Each row was made from one small tree. The marks that hang from a mark follow it in brackets, in alphabetical order. Every link used is in the known rows. Write each row's tree.
Known rows
T(N(D Q)): [-0.27  0.00 -0.04  0.05  0.05 -0.04  0.00 -0.02 -0.17 -0.12  0.06 -0.27
  0.09 -0.01  0.31 -0.14  0.34  0.04  0.06  0.23 -0.11 -0.29 -0.04  0.04
  0.06]
T(N(Q)): [-0.15  0.08 -0.05 -0.02  0.02 -0.06  0.03  0.01 -0.03 -0.09 -0.01 -0.10
  0.10  0.02  0.19 -0.03  0.08  0.04  0.02  0.19 -0.11 -0.23  0.01  0.01
  0.06]
T(N(D L Q)): [-0.27 -0.09 -0.08  0.02  0.05 -0.04  0.02  0.04 -0.16 -0.23  0.27 -0.32
  0.09  0.02  0.35 -0.19  0.31 -0.02  0.01  0.29 -0.03 -0.35 -0.06  0.00
  0.10]
V(P(L)): [ 0.03 -0.12  0.06 -0.08  0.03  0.22 -0.02  0.00  0.11 -0.31  0.07 -0.06
  0.06  0.05  0.11 -0.07  0.04 -0.21 -0.10  0.07  0.14 -0.08 -0.23  0.02
  0.06]
L(N X): [ 0.04  0.03 -0.08 -0.03 -0.02  0.03 -0.05  0.11  0.10 -0.15  0.07 -0.09
  0.07 -0.18 -0.01 -0.17 -0.06 -0.15  0.05 -0.12  0.03  0.06 -0.18  0.05
  0.00]
D(N(L Q)): [-0.13 -0.02 -0.13 -0.02  0.05 -0.01  0.06  0.08 -0.10 -0.18  0.26 -0.28
  0.08  0.02  0.24 -0.15  0.16 -0.05 -0.06  0.29  0.03 -0.33 -0.17 -0.02
  0.13]
C(S(T)): [ 0.00  0.13  0.02  0.09  0.15 -0.28 -0.11 -0.05  0.07 -0.09  0.21  0.10
 -0.03  0.01 -0.02  0.14  0.12  0.13  0.14  0.08 -0.13  0.29 -0.04  0.04
  0.10]
J(P(L(N)) X(Q)): [ 0.17 -0.11 -0.03 -0.16 -0.18  0.25 -0.11  0.08  0.22 -0.34  0.19 -0.10
  0.20 -0.20  0.22 -0.19 -0.09 -0.46  0.03 -0.22 -0.05  0.44 -0.53  0.05
 -0.01]
P(J(X) L(N)): [ 0.05 -0.06  0.13 -0.14  0.03  0.27 -0.14  0.11  0.15 -0.33  0.07 -0.14
  0.15 -0.20  0.14 -0.18 -0.12 -0.41 -0.06 -0.26  0.12  0.15 -0.49  0.06
  0.07]
L(N(D) X(A Q)): [-0.03 -0.01  0.02 -0.09 -0.28  0.06 -0.09  0.12 -0.01 -0.33  0.20 -0.18
  0.23 -0.23  0.12 -0.32  0.01 -0.27  0.06 -0.22  0.07  0.30 -0.34  0.05
 -0.08]
T(N(D L)): [-0.20 -0.14 -0.06  0.06  0.11 -0.06 -0.01  0.02 -0.14 -0.14  0.21 -0.23
  0.03  0.00  0.29 -0.17  0.29  0.00  0.02  0.17 -0.02 -0.27 -0.01  0.03
  0.04]
D(N(L(X(A)) Q)): [-0.04  0.04  0.03 -0.15 -0.13 -0.02  0.00  0.22  0.00 -0.50  0.34 -0.17
  0.20  0.01  0.19 -0.25 -0.09 -0.18 -0.10  0.16  0.17 -0.23 -0.21 -0.06
  0.07]
T(N(D L(X) Q)): [-0.25 -0.07 -0.06 -0.04  0.03 -0.01 -0.01  0.12 -0.09 -0.49  0.31 -0.31
  0.14  0.01  0.33 -0.27  0.18 -0.09 -0.01  0.23  0.04 -0.31 -0.08  0.00
  0.08]
S(T(N)): [-0.07  0.08 -0.01  0.09  0.15 -0.23 -0.04 -0.05  0.04 -0.08  0.05  0.05
  0.01 -0.02  0.15  0.05  0.14  0.11  0.10  0.11 -0.18 -0.02  0.05  0.07
  0.03]
P(J): [-0.02 -0.03  0.09 -0.07  0.01  0.10 -0.06  0.02  0.01 -0.17  0.00 -0.04
  0.03  0.03  0.01 -0.03 -0.01 -0.07 -0.06 -0.08  0.09 -0.01 -0.06  0.00
  0.04]
L(N X(A Q)): [ 0.09  0.07  0.00 -0.14 -0.31  0.04 -0.06  0.15  0.12 -0.29  0.12 -0.01
  0.24 -0.20  0.00 -0.20 -0.25 -0.28  0.01 -0.26  0.08  0.36 -0.30  0.01
 -0.07]
S(T(N(L))): [-0.07  0.00 -0.06  0.06  0.16 -0.22 -0.03  0.01  0.04 -0.19  0.25  0.00
  0.03  0.01  0.19  0.00  0.11  0.06  0.05  0.17 -0.09 -0.08  0.02  0.02
  0.08]
S(T(N(D L Q))): [-0.26 -0.03 -0.07  0.08  0.13 -0.18 -0.03  0.00 -0.11 -0.31  0.38 -0.26
  0.07  0.01  0.36 -0.13  0.37  0.04  0.08  0.32 -0.11 -0.22 -0.08  0.03
  0.13]
C(S): [-0.01  0.07  0.01  0.05  0.07 -0.13 -0.06 -0.02  0.01  0.00  0.09  0.04
 -0.01  0.03 -0.03  0.08  0.06  0.07  0.07  0.05 -0.05  0.16 -0.03  0.01
  0.05]
C(S(T(N(L)))): [-0.08  0.07 -0.05  0.10  0.23 -0.35 -0.09 -0.01  0.05 -0.19  0.35  0.05
  0.02  0.04  0.16  0.08  0.17  0.12  0.12  0.22 -0.14  0.08  0.00  0.02
  0.14]
S(T): [ 0.01  0.06  0.01  0.05  0.08 -0.15 -0.04 -0.04  0.05 -0.09  0.12  0.06
 -0.01 -0.02  0.01  0.06  0.06  0.07  0.07  0.03 -0.08  0.13 -0.02  0.03
  0.04]
V(P(L(X))): [ 0.06 -0.11  0.09 -0.15  0.00  0.26 -0.05  0.09  0.19 -0.57  0.12 -0.05
  0.11  0.05  0.10 -0.15 -0.09 -0.29 -0.12  0.01  0.20 -0.05 -0.25  0.02
  0.03]
T(N(L Q)): [-0.15  0.00 -0.09 -0.03  0.02 -0.06  0.03  0.06 -0.03 -0.19  0.19 -0.15
  0.11  0.05  0.23 -0.07  0.06 -0.02 -0.03  0.25 -0.03 -0.29 -0.02 -0.04
  0.10]
N(D Q): [-0.19 -0.03 -0.02  0.02 -0.03  0.03  0.01 -0.01 -0.16 -0.12  0.13 -0.26
  0.05 -0.01  0.17 -0.13  0.26  0.00  0.03  0.15 -0.02 -0.15 -0.10  0.00
  0.05]
P(J L(N(D))): [-0.12 -0.15  0.05 -0.02  0.08  0.22 -0.13  0.04 -0.07 -0.25  0.11 -0.33
  0.10 -0.21  0.23 -0.28  0.24 -0.28  0.01 -0.10  0.10 -0.06 -0.50  0.10
  0.09]
D(N(L(X) Q)): [-0.10 -0.01 -0.11 -0.09  0.03  0.03  0.03  0.17 -0.02 -0.44  0.31 -0.27
  0.12  0.01  0.22 -0.23  0.04 -0.13 -0.07  0.23  0.09 -0.30 -0.18 -0.02
  0.10]
C(S(T(N(L Q)))): [-0.14  0.12 -0.07  0.06  0.17 -0.34 -0.07  0.01  0.03 -0.27  0.40 -0.05
  0.08  0.06  0.21  0.06  0.18  0.11  0.11  0.33 -0.16 -0.01 -0.05  0.00
  0.20]

Which tree is each row?
[-0.09  0.03  0.05 -0.08 -0.21  0.02 -0.08  0.15 -0.03 -0.34  0.22 -0.24
  0.20 -0.19  0.13 -0.31  0.07 -0.20  0.05 -0.04  0.09 -0.01 -0.32  0.03
  0.02]  L(N(D Q) X(A))
[-0.15 -0.05 -0.04 -0.05  0.00  0.16 -0.07  0.12 -0.02 -0.43  0.22 -0.37
  0.18 -0.22  0.26 -0.33  0.14 -0.29  0.05  0.02  0.06 -0.09 -0.51  0.08
  0.08]  P(L(N(D Q) X))
[-0.07  0.15  0.00  0.13  0.22 -0.35 -0.11 -0.07  0.05 -0.08  0.14  0.10
  0.02  0.01  0.12  0.13  0.20  0.18  0.17  0.16 -0.23  0.14  0.02  0.08
  0.10]  C(S(T(N)))
[-0.13  0.01 -0.07 -0.09  0.01 -0.02  0.02  0.15  0.05 -0.45  0.24 -0.13
  0.16  0.04  0.22 -0.15 -0.08 -0.09 -0.04  0.19  0.04 -0.26 -0.03 -0.04
  0.07]  T(N(L(X) Q))
[ 0.04 -0.13  0.18 -0.26 -0.11  0.46 -0.09  0.06  0.21 -0.67  0.13 -0.11
  0.22  0.04  0.18 -0.14 -0.14 -0.49 -0.20 -0.20  0.22  0.29 -0.43  0.00
  0.04]  V(P(J(X(Q)) L))
[ 0.16 -0.08  0.01 -0.15 -0.23  0.16 -0.06  0.04  0.17 -0.30  0.14  0.02
  0.12  0.00  0.11 -0.07 -0.10 -0.24 -0.01 -0.16 -0.06  0.42 -0.15 -0.01
 -0.06]  J(P X(Q))
[-0.18 -0.10 -0.04 -0.07 -0.04  0.08 -0.01  0.13 -0.06 -0.50  0.39 -0.30
  0.10  0.01  0.20 -0.26  0.10 -0.14 -0.03  0.14  0.14 -0.17 -0.14 -0.03
  0.07]  N(D L(X) Q)
[-0.06 -0.10  0.07 -0.14 -0.27  0.07 -0.04  0.16 -0.01 -0.53  0.39 -0.13
  0.20 -0.03  0.16 -0.28 -0.10 -0.26 -0.06 -0.10  0.19  0.22 -0.21 -0.04
 -0.06]  N(D L(X(A Q)))
[ 0.01 -0.06  0.17 -0.21 -0.09  0.33 -0.09  0.09  0.15 -0.51  0.08 -0.07
  0.22 -0.05  0.18 -0.10 -0.24 -0.42 -0.12 -0.28  0.12  0.36 -0.42  0.01
  0.02]  P(J(X(Q)) L)
[-0.18 -0.06 -0.06  0.01  0.02  0.13 -0.04  0.04 -0.10 -0.17  0.17 -0.38
  0.13 -0.21  0.27 -0.26  0.27 -0.23  0.06  0.09  0.00 -0.13 -0.49  0.07
  0.11]  P(L(N(D Q)))
[-0.20 -0.11 -0.06 -0.01 -0.03  0.04  0.02  0.05 -0.15 -0.24  0.34 -0.31
  0.05  0.02  0.21 -0.18  0.23 -0.06 -0.02  0.21  0.07 -0.21 -0.13 -0.03
  0.10]  N(D L Q)
[ 0.05 -0.08 -0.07 -0.16 -0.12  0.32 -0.05  0.11  0.20 -0.53  0.17 -0.18
  0.23 -0.15  0.14 -0.25 -0.08 -0.43 -0.05 -0.11  0.14  0.21 -0.50  0.07
  0.02]  V(P(L(N X(Q))))
[-0.07  0.03 -0.09 -0.04  0.02 -0.12 -0.03  0.09  0.13 -0.52  0.33 -0.02
  0.16 -0.01  0.22 -0.09 -0.08 -0.10  0.04  0.05 -0.07  0.18 -0.08  0.03
  0.02]  S(T(N(L(X(Q)))))
[-0.14  0.13 -0.03  0.04  0.09 -0.21 -0.02 -0.03  0.01 -0.17  0.10 -0.04
  0.09  0.00  0.20  0.02  0.15  0.10  0.09  0.23 -0.19 -0.11 -0.01  0.04
  0.10]  S(T(N(Q)))
[-0.14  0.06 -0.08  0.02  0.10 -0.21  0.00  0.02  0.02 -0.28  0.31 -0.09
  0.09  0.03  0.25 -0.02  0.12  0.05  0.04  0.29 -0.11 -0.17 -0.03 -0.01
  0.14]  S(T(N(L Q)))
[-0.19 -0.09 -0.04  0.12  0.19 -0.20 -0.05 -0.01 -0.09 -0.22  0.32 -0.17
  0.01 -0.02  0.31 -0.12  0.35  0.06  0.09  0.21 -0.10 -0.14 -0.02  0.06
  0.08]  S(T(N(D L)))
[-0.18 -0.02 -0.11  0.04 -0.03  0.03 -0.02  0.02 -0.15 -0.02  0.14 -0.35
  0.08 -0.19  0.17 -0.22  0.33 -0.08  0.09  0.10 -0.05 -0.11 -0.26  0.06
  0.07]  L(N(D Q))
[-0.05 -0.01 -0.05 -0.12 -0.07  0.05  0.02  0.16  0.06 -0.46  0.31 -0.13
  0.11  0.04  0.09 -0.13 -0.15 -0.14 -0.07  0.11  0.13 -0.12 -0.10 -0.07
  0.08]  N(L(X) Q)
[-0.15  0.00 -0.09 -0.02 -0.05  0.07 -0.04  0.11 -0.06 -0.28  0.19 -0.35
  0.13 -0.19  0.15 -0.30  0.20 -0.15  0.08  0.03  0.02 -0.08 -0.28  0.06
  0.06]  L(N(D Q) X)
[ 0.07 -0.02  0.06 -0.20 -0.30  0.05 -0.02  0.19  0.12 -0.51  0.31  0.04
  0.22  0.00  0.04 -0.16 -0.34 -0.26 -0.09 -0.14  0.19  0.27 -0.16 -0.08
 -0.06]  N(L(X(A Q)))
[-0.18 -0.13 -0.03  0.00  0.09 -0.01 -0.03  0.11 -0.06 -0.40  0.26 -0.22
  0.08 -0.01  0.28 -0.25  0.16 -0.07  0.01  0.11  0.04 -0.23 -0.03  0.03
  0.01]  T(N(D L(X)))
[ 0.01 -0.01  0.00 -0.15 -0.20  0.02 -0.01  0.19  0.03 -0.49  0.31 -0.11
  0.23 -0.03  0.18 -0.24 -0.16 -0.25 -0.09 -0.02  0.15  0.09 -0.25 -0.03
 -0.03]  D(N(L(X(A Q))))
[ 0.16 -0.12  0.07 -0.19 -0.17  0.25 -0.08  0.06  0.21 -0.45  0.17 -0.01
  0.17 -0.03  0.21 -0.10 -0.16 -0.38 -0.04 -0.17 -0.02  0.42 -0.37  0.01
 -0.03]  J(P(L) X(Q))
[ 0.22 -0.08  0.21 -0.25 -0.34  0.20 -0.12  0.10  0.24 -0.52  0.20  0.10
  0.25 -0.03  0.19 -0.12 -0.28 -0.44 -0.07 -0.23  0.06  0.49 -0.40 -0.03
 -0.07]  J(P(L) X(A Q))
[ 0.08  0.02  0.25 -0.25 -0.30  0.19 -0.10  0.11  0.13 -0.43  0.08  0.06
  0.23 -0.01  0.05 -0.08 -0.30 -0.33 -0.13 -0.34  0.16  0.44 -0.22 -0.05
 -0.05]  P(J(X(A Q)))
[-0.10 -0.15 -0.02 -0.03  0.01  0.06 -0.03  0.12 -0.04 -0.40  0.33 -0.21
  0.04 -0.01  0.14 -0.24  0.09 -0.12 -0.03  0.03  0.14 -0.09 -0.08  0.00
  0.02]  N(D L(X))
[-0.11 -0.04 -0.12 -0.02 -0.11  0.11 -0.05  0.08 -0.03 -0.26  0.17 -0.28
  0.15 -0.23  0.14 -0.30  0.13 -0.22  0.09 -0.15  0.00  0.23 -0.31  0.09
 -0.05]  L(N(D) X(Q))
[ 0.07 -0.02  0.31 -0.28 -0.25  0.27 -0.13  0.13  0.18 -0.57  0.11  0.04
  0.29 -0.04  0.16 -0.12 -0.37 -0.47 -0.16 -0.34  0.20  0.43 -0.45 -0.02
 -0.03]  P(J(X(A Q)) L)
[-0.10 -0.09 -0.07 -0.06 -0.06  0.21 -0.07  0.10  0.01 -0.41  0.20 -0.31
  0.21 -0.26  0.24 -0.33  0.07 -0.36  0.06 -0.16  0.04  0.22 -0.54  0.11
 -0.02]  P(L(N(D) X(Q)))
[-0.10 -0.06  0.10 -0.13 -0.21  0.02 -0.04  0.18 -0.04 -0.56  0.41 -0.20
  0.17  0.01  0.17 -0.27 -0.03 -0.19 -0.07  0.08  0.21 -0.10 -0.18 -0.07
  0.04]  N(D L(X(A)) Q)
[ 0.11  0.02  0.12 -0.13 -0.14  0.08 -0.10  0.18  0.16 -0.36  0.12  0.00
  0.20 -0.21  0.07 -0.22 -0.25 -0.34 -0.01 -0.20  0.15  0.12 -0.43  0.04
 -0.01]  P(L(N X(A)))
[ 0.02 -0.21 -0.04  0.01 -0.01  0.14 -0.13  0.02  0.00 -0.19  0.20 -0.27
  0.06 -0.20  0.26 -0.27  0.33 -0.25  0.09  0.00 -0.05  0.00 -0.45  0.10
  0.04]  J(P(L(N(D))))
[-0.11 -0.13  0.08 -0.08  0.06  0.26 -0.16  0.13  0.01 -0.51  0.16 -0.32
  0.14 -0.22  0.22 -0.35  0.12 -0.36  0.00 -0.17  0.16 -0.02 -0.51  0.11
  0.07]  P(J L(N(D) X))
[ 0.11 -0.05  0.26 -0.29 -0.32  0.32 -0.10  0.09  0.19 -0.58  0.13  0.02
  0.24  0.07  0.06 -0.12 -0.21 -0.40 -0.20 -0.25  0.26  0.37 -0.23 -0.05
 -0.02]  V(P(J(X(A Q))))
[ 0.23 -0.08  0.11 -0.18 -0.23  0.10 -0.16  0.18  0.23 -0.48  0.21  0.02
  0.19 -0.18  0.11 -0.24 -0.18 -0.37  0.01 -0.17  0.10  0.17 -0.45  0.03
 -0.01]  J(P(L(N X(A))))
[ 0.01 -0.01  0.12 -0.18 -0.13  0.24 -0.06  0.06  0.11 -0.36  0.05 -0.05
  0.16 -0.02  0.08 -0.08 -0.18 -0.27 -0.09 -0.26  0.08  0.37 -0.19 -0.01
 -0.02]  P(J(X(Q)))
[-0.04 -0.07  0.03 -0.17 -0.03  0.35 -0.08  0.06  0.10 -0.46  0.14 -0.29
  0.18 -0.08  0.18 -0.22  0.11 -0.37 -0.11  0.05  0.19 -0.15 -0.51  0.03
  0.18]  V(P(J L(N(Q))))
